Each row was made from one path, in order. Every step used is in the known rows, and no mark comes twice. Write each row's path.
In the rows, zero is written as 128.
Known rows:
nazoto, sevo, biga: [142 125 130 130  75  78 162 146 142 133 192 134 114 150 115 138 156 161
 139 105 143 143 116 136 158 147 153 146 143 129 103 169 114]
vonag, sevo, nazoto, rozemu: [131 148 150 152 119 109 168 134 137 108 140 127 107 116 112 111 164  87
 117 122 144 188 128 125 113 161 181 120 142 153 135 125 125]
sevo, verok: [159 128 131 106 153 138  88 114 146 136 154  94 123 165  96 140 125 148
 143 126 162 117 149 146 126 114 111 103 109 132 134 151 141]
vonag, sevo, verok: [156 141 158 122 166  90 153 128 159 106 181 102  97 158 101 106 149 112
 151 116 167 172 170 130 143 148 141 110 123 152 135 152 136]
rozemu, nazoto, tepe: [ 78 140  69 101 118  30 130 129 132 114 149 134 117  98 117 175  97 132
 131 140 111 163 136 124 134 120 127 147 152 116 139 101 172]
buboto, rozemu, vonag, sevo, verok, fepa: [108 106 124 151 156 127 130 100 117 121 171 117 137  79 158 131 129 140
 156 156 126  96 161 118 116 167 155 127 144 189 134 127 126]
tivef, ruki: [167 144 138  89 160 127 113 121 155 127  54 136 131 139 100 118  77 126
 115 105 112 114  80 128 151 132 137  95 117 113 138 131 170]
biga, rozemu, ruki: [111 112 127 113 116  91 144 144 116 133 149 110 136 105 136 162 102 103
 118 125  87 136 107  66 120 114  71 108 135 123 158 108 119]
sevo, vonag, rozemu: [133  85 169 146 161 137 124 144 137 135 106 143 102 159 120  82 147 125
 146 127 121 117 137 163 111 137 112  97 116  99 173 103 131]
biga, rozemu, vonag, sevo, verok, fepa, nazoto, tepe: [ 79 107 100 143 125  74 121 123 113 113 153 133 137  89 185 114 145 120
 115 137 137 132 146  70 100 127  90 146 130 129 149 109 139]
fepa, nazoto, rozemu, vonag, sevo: [102 136 117 115 117 119  77 130 125 121 150 126 183 116 167 123 118 133
 106 118 141 150 121 124  98 127 141 162  98 132 112 117 136]
rozemu, buboto: [143 120 146 123 189 105 129 120 153 107 138 150 122 127 141 160 128 141
 132 133 132  95 138 139 101 112  68 120 128 112 159 122 108]
nazoto, sevo: [130 120 129 115  90  43 137 159 133 118 189 131  92 164  91 127 135 134
 134 107 135 121 109 138 154 149 154 115 141 132 125 162 127]
verok, sevo, nazoto, rozemu, biga: [153 146 126 146 105 217 146 134  98 131  88  94 115 133 113 139 144 105
 122 125 153 121 101 109  89  94 149 127 136 129 122 140 106]
nazoto, sevo, vonag: [129  90 144 140  94  41 152 166 129 125 182 130  76 177 105  97 144 137
 143 114 147 118 109 151 140 163 150 102 144 130 157 146 124]
ruki, rozemu, nazoto, sevo: [119 149 100  97 134  74 146 115 131 123  99 154  86 143 108 123 103 120
 138 136 104 127 137 143 220 128 158 146 155 105  93 126 124]
nosub, sevo, nazoto: [142 139 135 148 121 168 152 148 108 146 115 137 137 152 113 119 126 115
 102 120 138 125 137 127 100 111 114 103 140 149 124 122 125]
verok, fepa: [124 157 128 162 117 174 112 121 132 143 139 129 111 139 105 111 121 168
 108 126 136 116 132 125 115 135 116  90 100 103 126 136 141]
verok, fepa, nazoto, sevo, vonag, rozemu, ruki: [103 133 122 171  85 165  85 142 128 136 154 131 126 154 137  93 154 173
  94 118 143 151 136 136 133 142 111 124  97  99 115 137 132]
tivef, ruki, rozemu: [179 157 138  77 180 145 123  93 156 130   4 152 121 139 108 100  78 120
 119 103 106  99  86 136 200 136 142 106 122 102 113 127 159]
biga, rozemu: [107 112 121 129 120  88 140 151 121 122 132 122 133 112 127 136 115  93
 126 129 106 119 115  83 109 113  90 115 114 129 148 115 119]
biga, rozemu, vonag, sevo, verok: [ 97  97 122 132 146  69 140 133 111 115 159 130 120 103 163 118 129 101
 130 144 122 118 142  72 106 121 100 130 145 135 161 110 126]
nosub, sevo, vonag, rozemu, buboto: [156 117 167 157 179 180 147 153 126 139 106 153 117 169 132  79 134 129
 126 114 134 106 171 156 115 104  65 106 121 126 164 102 122]
nazoto, fepa: [121 112 148 112  73  86 120 146 133 121 163 115 141 142 131 149 155 126
 142 142 126 124  92 158 115 155 119 112 116 144 122 164 127]
fepa, nazoto, rozemu, vonag, sevo, verok: [110 135 114 115 123 131  64 123 128 123 151 115 183 124 165 124 127 139
 107 121 154 152 133 130 104 122 137 164  95 135 112 125 137]
rozemu, nazoto: [ 91 136  91 118 128  70 128 146 127 121 151 129 108 129 103 162  75 125
 131 157 100 159 142 127 138 105 138 135 149 117 133 112 147]
tivef, ruki, rozemu, vonag, sevo, verok, fepa: [172 156 132  98 193 160 115  74 150 131  19 157 107 134 133  80  96 140
 115 119 125 100 116 130 197 141 147 113 135  99 120 126 167]
ruki, rozemu: [153 150 140  87 166 125 142  94 140 135  74 147 114 143 113 113 109 122
 142 116 115  95 121 140 184 132 134 116 126 104  98 128 120]
sevo, verok, fepa, nazoto, rozemu, biga: [139 144  98 144 126 209  57 101 140 139 120 103 147 146 112 123 150 160
 115 129 179 128 170 154 130 108 105 139  83 127 106 147 145]

Which path is each row?
[153 137 138 144 114 195 173 137 105 144 142  91 132 132 165 138 131 149
 139 125 145 118 116  67  95  86 105 143 132 112 121 144  95] => verok, sevo, biga, rozemu, vonag
[107 120 105 151  72 119 171 140 131 142 148 127 161  93 163 168 147 138
 132 153 111 172 131 106 125 116 105 179 133 125 111 129 110] => sevo, biga, rozemu, nazoto, fepa
[ 92 116  93 135 129  99 135 134 121 118 153 113 145  80 121 174  91 115
 156 165  91 125 146 129 136 143 155 142 141 184 123 116 126] => buboto, rozemu, nazoto
[136  86 174 133 159 139 129 138 133 142 117 134 103 153 126 101 135 131
 142 124 108 132 129 153 117 138  97  93 129  97 181  97 131] => sevo, vonag, rozemu, ruki
[164 148 141 146 108 200 177 145 113 142 140  83 133 139 144 137 134 141
 141 118 147 132 114  72 102  87 105 140 116 115 116 152  93] => verok, sevo, biga, rozemu
[107 102 132 146  55 112 127 139 116 128 126 130 136 125 131 154 180 110
 113 157 133 146  81 150  83 157 149 114 146 143 119 146 116] => sevo, nazoto, fepa
[120 121 159 148  98  70 179 145 137  99 161 127 107 131 125 116 187  87
 130 138 146 189 121 133 111 180 167 116 148 160 126 150 120] => vonag, sevo, nazoto, fepa
[ 90  96  94 153 108  70 148 150 115 117 170 114 120  95 123 153 111 120
 159 164 102 128 143 141 148 161 168 143 155 187 134 121 121] => buboto, rozemu, nazoto, sevo, vonag
[131 143 105 145 126 201  44  99 131 148 145 102 147 146 134 119 138 180
 106 136 175 123 160 141 113 111 110 126  91 118 118 142 147] => sevo, verok, fepa, nazoto, rozemu, vonag
[126 112 135 113 136 125 137 115 123 135 168  96 157  83 129 184  98 128
 152 135  88 115 119 114 131 161 126 111 141 183 134 123 116] => buboto, rozemu, ruki
[140 124 158 119 196 154  93 126 155 104 103 172 124 127 128 132 161 127
 131 124 104 108 161 156 125  98  77 132 112  87 146 117 116] => vonag, rozemu, buboto
[126 147 136 120 143 130 115 111 121 129 142 134 131  97 141 123 110 131
 118 122 122 120 122 126 109 132 159 129 134 129 154 107 142] => nazoto, rozemu, vonag, sevo
[154 147 135 150 120 182 179 147 122 156 133 132 164 133 142 122 123 138
 116 109 133 131 155 103 122  96  75 141 122 144 114 125 113] => nosub, sevo, biga, rozemu
[159 153 137 156 114 217 138 136 104 129 103  93 112 137 131 143 146 123
 113 128 154 121 100 106  76  92 133 116 130 119 138 136  96] => verok, sevo, nazoto, rozemu, buboto
[ 95 119  79 159 101 108 120 135 119 120 174 107 122  93 116 159 120 139
 148 166 114 128 161 138 161 150 163 144 144 186 116 137 125] => buboto, rozemu, nazoto, sevo, verok, fepa
[140 143 109 112 135 160 116 109 131 127  80 136 148  93  90 147 117 100
 128 113 123 107 128 158 133 112 141 150 116 136 128 116 139] => nazoto, rozemu, biga
[154 121 158 151 152 153 165 156 117 152 127 130 118 178 119  81 106 132
 129 111 145 108 148 142 109 117  87  90 123 141 158 110 130] => nosub, sevo, vonag
[124 141 125 114 135 148  87 106 114 144 127 136 144  97 139 140  96 145
 113 125 113  95 108 129 100 116 149 123 130 117 153 103 145] => nazoto, rozemu, vonag
[137 130 161  92 159 157  95 127 141 130 126 141 127 131 109 145 128 125
 127 111  79 143 136 132 146 113  97 112 126  90 138 117 134] => vonag, rozemu, ruki
[128 148  96  97 141  87 133 108 134 126 101 142  84 150 105 125 111 126
 140 140 117 128 150 149 223 123 153 147 155 107  94 132 126] => ruki, rozemu, nazoto, sevo, verok
[103  95 126 129  90  77  89 169 133 115 164 132 146 171 142  97 155 134
 122 112 151 152 123 150 129 144 132 152 100 124 110 143 121] => fepa, nazoto, sevo, vonag, rozemu
[120 110 122 143 108 130 165 117 123 151 144 141 164  90 178 153 136 153
 131 137 117 129 126  88 102 114 101 164 139 117 121 119 112] => sevo, biga, rozemu, vonag
[115 146 114 111 103 143  66 139 132 128 132 113 194 128 140 134 116 133
 102 109 141 151 111 135 104 117 131 154  73 131 103 127 134] => fepa, nazoto, rozemu
[147 132 118  82 179 126 157  80 139 121  34 167 118 124  99 119 120  94
 155 120 119  82 144 157 201 127 127 149 140 115  83 126 120] => ruki, rozemu, biga
[106 165 114 178  95 199  93 113 129 142 146 130 160 113 161 103 145 181
  90 125 154 156 143 124 110 134 130 150  87 110 102 128 136] => verok, fepa, nazoto, rozemu, vonag, sevo, biga
[117 113 148 123 159  78 165 108 126 127 180 153 123 111 171 122 125 148
 143 137 131 128 142 106 107 145 146 141 168 124 140 123 133] => rozemu, vonag, sevo, biga
[130  89 153 134 102  70 135 163 129 126 171 139  75 172 109 100 156 136
 138 110 125 132 121 154 157 155 136 108 148 113 160 137 124] => nazoto, sevo, vonag, rozemu, ruki
[144 131 145 147  76 179 148 152  98 128 130  84 113 157 133 138 161 117
 128 139 155 132  83 109  80 115 139 108 136 132 119 163  99] => verok, sevo, nazoto, fepa
[ 85 107  99 138  98  91 133 140 117 115 162 107 154  78 136 178 115 115
 159 177  91 131 137 143 134 155 153 147 141 194 117 132 121] => buboto, rozemu, nazoto, fepa
[166 147 141  79 196 122 133  85 148 123  19 165 111 127 135  87  83 121
 123 112 107 100  97 125 195 144 153 116 143 104 124 118 163] => tivef, ruki, rozemu, vonag, sevo
[123 136 121 147  89 164 113 123 116 142  95 130 136 105 112 150 147 110
  96 135 128 142  92 136  83 130 167 115 134 130 133 115 126] => sevo, nazoto, rozemu
[111 134  97 108 111 142  78 130 132 119 104 128 196 114 131 139 123 112
 111 112 143 139 125 147 116 113 127 179  84 138  93 126 133] => fepa, nazoto, rozemu, biga
[128 131 139 104 175 101 158  79 123 126  83 169 101 122 153  99 127 116
 136 136 120 103 131 124 166 148 159 130 169 110 110 113 120] => ruki, rozemu, vonag, sevo, nazoto
[156 156 137 150  99 217 135 141  98 137 109  83 114 142 118 135 138 119
 114 123 151 129  91 101  81  97 150 109 129 122 128 141 105] => verok, sevo, nazoto, rozemu
[127 112 131 103 173 156 108 122 143 106  70 175 131 120  86 124 154  91
 146 119 103 110 166 165 151 103 110 154 121 107 115 123 137] => vonag, rozemu, biga
